Each row comes from the steps of one path. Every step used is in the known rows, and no mark comes twice. Write the path behind each row, first mark first.
Known rows:
sifir kanun kape: [  1  -3  -5  -8 -10  -2 -10  11   6  -7   3   3   2   3   2   1   5   8
 -11   5  -2   7]
miza kanun detil faka kape: [  8  23   0 -10  -1 -12  -9  -4 -14   5 -10  -3  -4  -2 -14   7   6  -9
 -13  13 -12   6]
diniz kape kanun sifir faka: [ -6  13   1  -3  -4  -2  -6  14  -9   1   9  12  -7   8 -14   9   9   9
  -8   0  -5  14]
faka kape kanun sifir: [ -5  11  -4  -1  -6   7  -4   9 -18   8  -3  12 -13   1 -20   6   6   3
   7   7  -6  13]
dinot faka: [  4   0  -4  -9   2  -5  -6   7 -13 -11   1   2   5   7  -2   6  -3  -1
  -7   3  -4  -7]
rinar retak: [  6   8 -13   1   2   3   9   1 -10  -7  -5  -4  -1   1  -9   4   3   3
  -5  -1  -4  -1]
kanun sifir faka kape diniz: [ -1   9   5 -15  -9   1   1  -2 -24   6  -4  17 -12 -12 -24   0  -5  -2
  10  12  -8  12]
kape diniz retak: [  8   1  -5 -12   7   2   9   0 -25 -11  -2   3   4   0  -2  -4   1  -1
 -10   5  -4  -2]
dinot faka kape kanun sifir: [ -5   5  -7  -9  -4   4 -16  14 -21   5  -1  14  -5   5 -21  10   3   4
   3   8  -4   7]
kape kanun sifir: [ -5   9  -1   0  -1   2  -1  11 -13   1   4   6 -11   7 -18   4   7   7
   0   4  -5  13]
miza kanun sifir: [  0  12   6 -16  -2  -6   0   2 -12   0  -6 -19  -5   5 -20   1  -5   4
  -5   5  -7  11]
detil faka: [  5  13   0  -8   6 -10   2   1  -5 -14   2   7  -4   3   2   6   8  -5
 -17   1  -8   3]
detil faka kape kanun sifir: [ -4  18  -3  -9   0  -1  -7   9 -14   2   0  19 -15   1 -16   9  14   0
  -7   6  -9  16]
diniz detil faka kape: [  0  21  -7 -14  -3   6   2  -1 -16 -15   1  14  -6  -3  -2   2  10 -12
 -17   2  -7  -4]
dinot faka kape diniz: [  4   0  -5 -20   0   1 -10   3 -26 -11  -5  13   3  -3  -6   4 -13  -5
   3  11  -4  -8]
miza kanun: [  6  11   2 -11   0  -1   4  -2  -9  -9  -5 -17  -1   4  -4   1  -7  -1
  -6   4  -7   1]
kape diniz detil: [  0   9  -3 -16  -1  10   7  -3 -22 -23   3   5  -3   0  -4  -7  -5  -3
  -8   6  -3  -8]
faka kape kanun: [  1   9  -8   4  -3  11   1   6 -14  -2  -1  15  -9  -1  -5   5   4  -2
   5   6  -5   3]
sifir faka: [ 4  8  2  2 -4  1  9 -1 -7 -5  5 10 -5 -4 -3  2  3 -4 -2  1 -7  4]
kanun kape diniz retak: [  6   0  -6 -20   6  -3  -6   5 -20 -11  -3  -3   7   6  -1   1   3   0
 -13   6  -4   0]

Which path is each row?
[ -5  12   1   2  -5   5   2   8 -11   5   9  16 -14   1 -19   3  10   6
   1   2  -8  18]
kape kanun sifir faka
[ -5  11  -1  -4   0  -4 -10  16 -10  -3   3   1  -4  14 -11  11   6  12
  -7   2  -2   9]
diniz kape kanun sifir
[  2  -4  -3 -17  -7  -1 -11   8  -2 -13   3   7   2   0   1  -3  -3   9
  -9   9  -1   6]
sifir kanun kape diniz
[  0  14  -4 -32   3  -4 -11   3 -13 -29   6   6  -1   5   2   0   4  -5
 -27   5  -6  -2]
kanun kape diniz detil faka
[  0  11  -6 -16  -6  13   4  -4 -27 -16  -3  11  -4  -7  -7  -5  -7  -7
   0  10  -3  -7]
faka kape diniz detil
[  4  10  -1   0  -9   4   7  -3 -13   2  -2  17  -7  -9  -7   4   2  -7
   6   5  -8   4]
sifir faka kape
[  2  14  -5  15 -10   7  -2   2 -16  16   2  25 -11  -7 -16   6  14  -4
   7  12  -9   9]
sifir faka kape kanun detil
[  1  17  -7  -3   2   3  -2   6 -10  -8   2  22 -11  -1   0   9  12  -5
  -9   3  -9   7]
detil faka kape kanun
[  0   5  -9 -24  -4  12  -7   1 -31 -18  -1  13   4  -2  -7  -2 -10  -8
  -5   9  -2 -13]
dinot faka kape diniz detil
[  5  12  -2 -19   4  -5  -1  -3 -19 -15  -4  17  -7  -7  -2   4  -2  -8
  -8   9  -8   2]
detil faka kape diniz
[  2  10  -5  10   0  -7 -13  12 -10   0   3   5   1  13  -6  11  10   6
  -9   9  -3   0]
diniz kape kanun detil
[  4   0   0 -20   1  -7 -11   4 -12 -15  -2  -2   1   4  -1   3  -6   1
  -4  10  -5   1]
kanun kape diniz
[  8   8  -9  -9  -2  -1  -4   1 -20   5  -2  27   3  -9 -10  -3  19  -2
 -23  13  -6   7]
sifir kanun detil faka kape diniz retak
[  2  20  -1 -42   3  -2 -12   0 -12 -29   3 -11   1   7   0  -2  -3  -5
 -30   5  -8   0]
miza kanun kape diniz detil faka
[ -3  22 -11  -7  -2  15   0   4 -16 -15   6  23 -10   0  -1   3  15  -7
 -16   1  -7   1]
diniz detil faka kape kanun
[  9  13  -6 -12   7  -8  -4  -3 -30   3  -7  18   1  -6 -12   3  14  -9
 -18  14  -9   2]
kanun detil faka kape diniz retak
[  5  17  -2   0  -2 -13  -8  -1 -14   6  -6  15  -5  -4 -12  10  14  -9
 -10  13 -10   4]
kanun detil faka kape
[  2  11  -7  13  -5   2  -7   4 -18  12  -3  16  -8   0 -15   7  11  -1
   7  15  -7   4]
faka kape kanun detil
[  9  20   2 -20   2 -11  -9  -7 -21  -2 -10   1  -4  -6 -14   3  -3  -8
 -11  17 -11   5]
miza kanun detil faka kape diniz
[  2  18  -3   2   6 -15 -16  12  -7  -6   7  12  -1  13  -2  15  18   4
 -25   6  -7   4]
diniz kape kanun detil faka
[ -2   9  -6 -29  -5   4 -11   7  -4 -27  12  16   1   1   5  -6   8   3
 -31   4  -3   3]
sifir kanun kape diniz detil faka
[  5   7   1  -9  -6   5   6  -5 -20  -4  -3  21  -7 -13  -8   0  -7  -8
   9  10  -8   3]
sifir faka kape diniz
[  1  12  -5   7  -8  13   5   4 -12   3   4  25 -12  -7  -6   5   7  -4
   7   4  -8   7]
sifir faka kape kanun
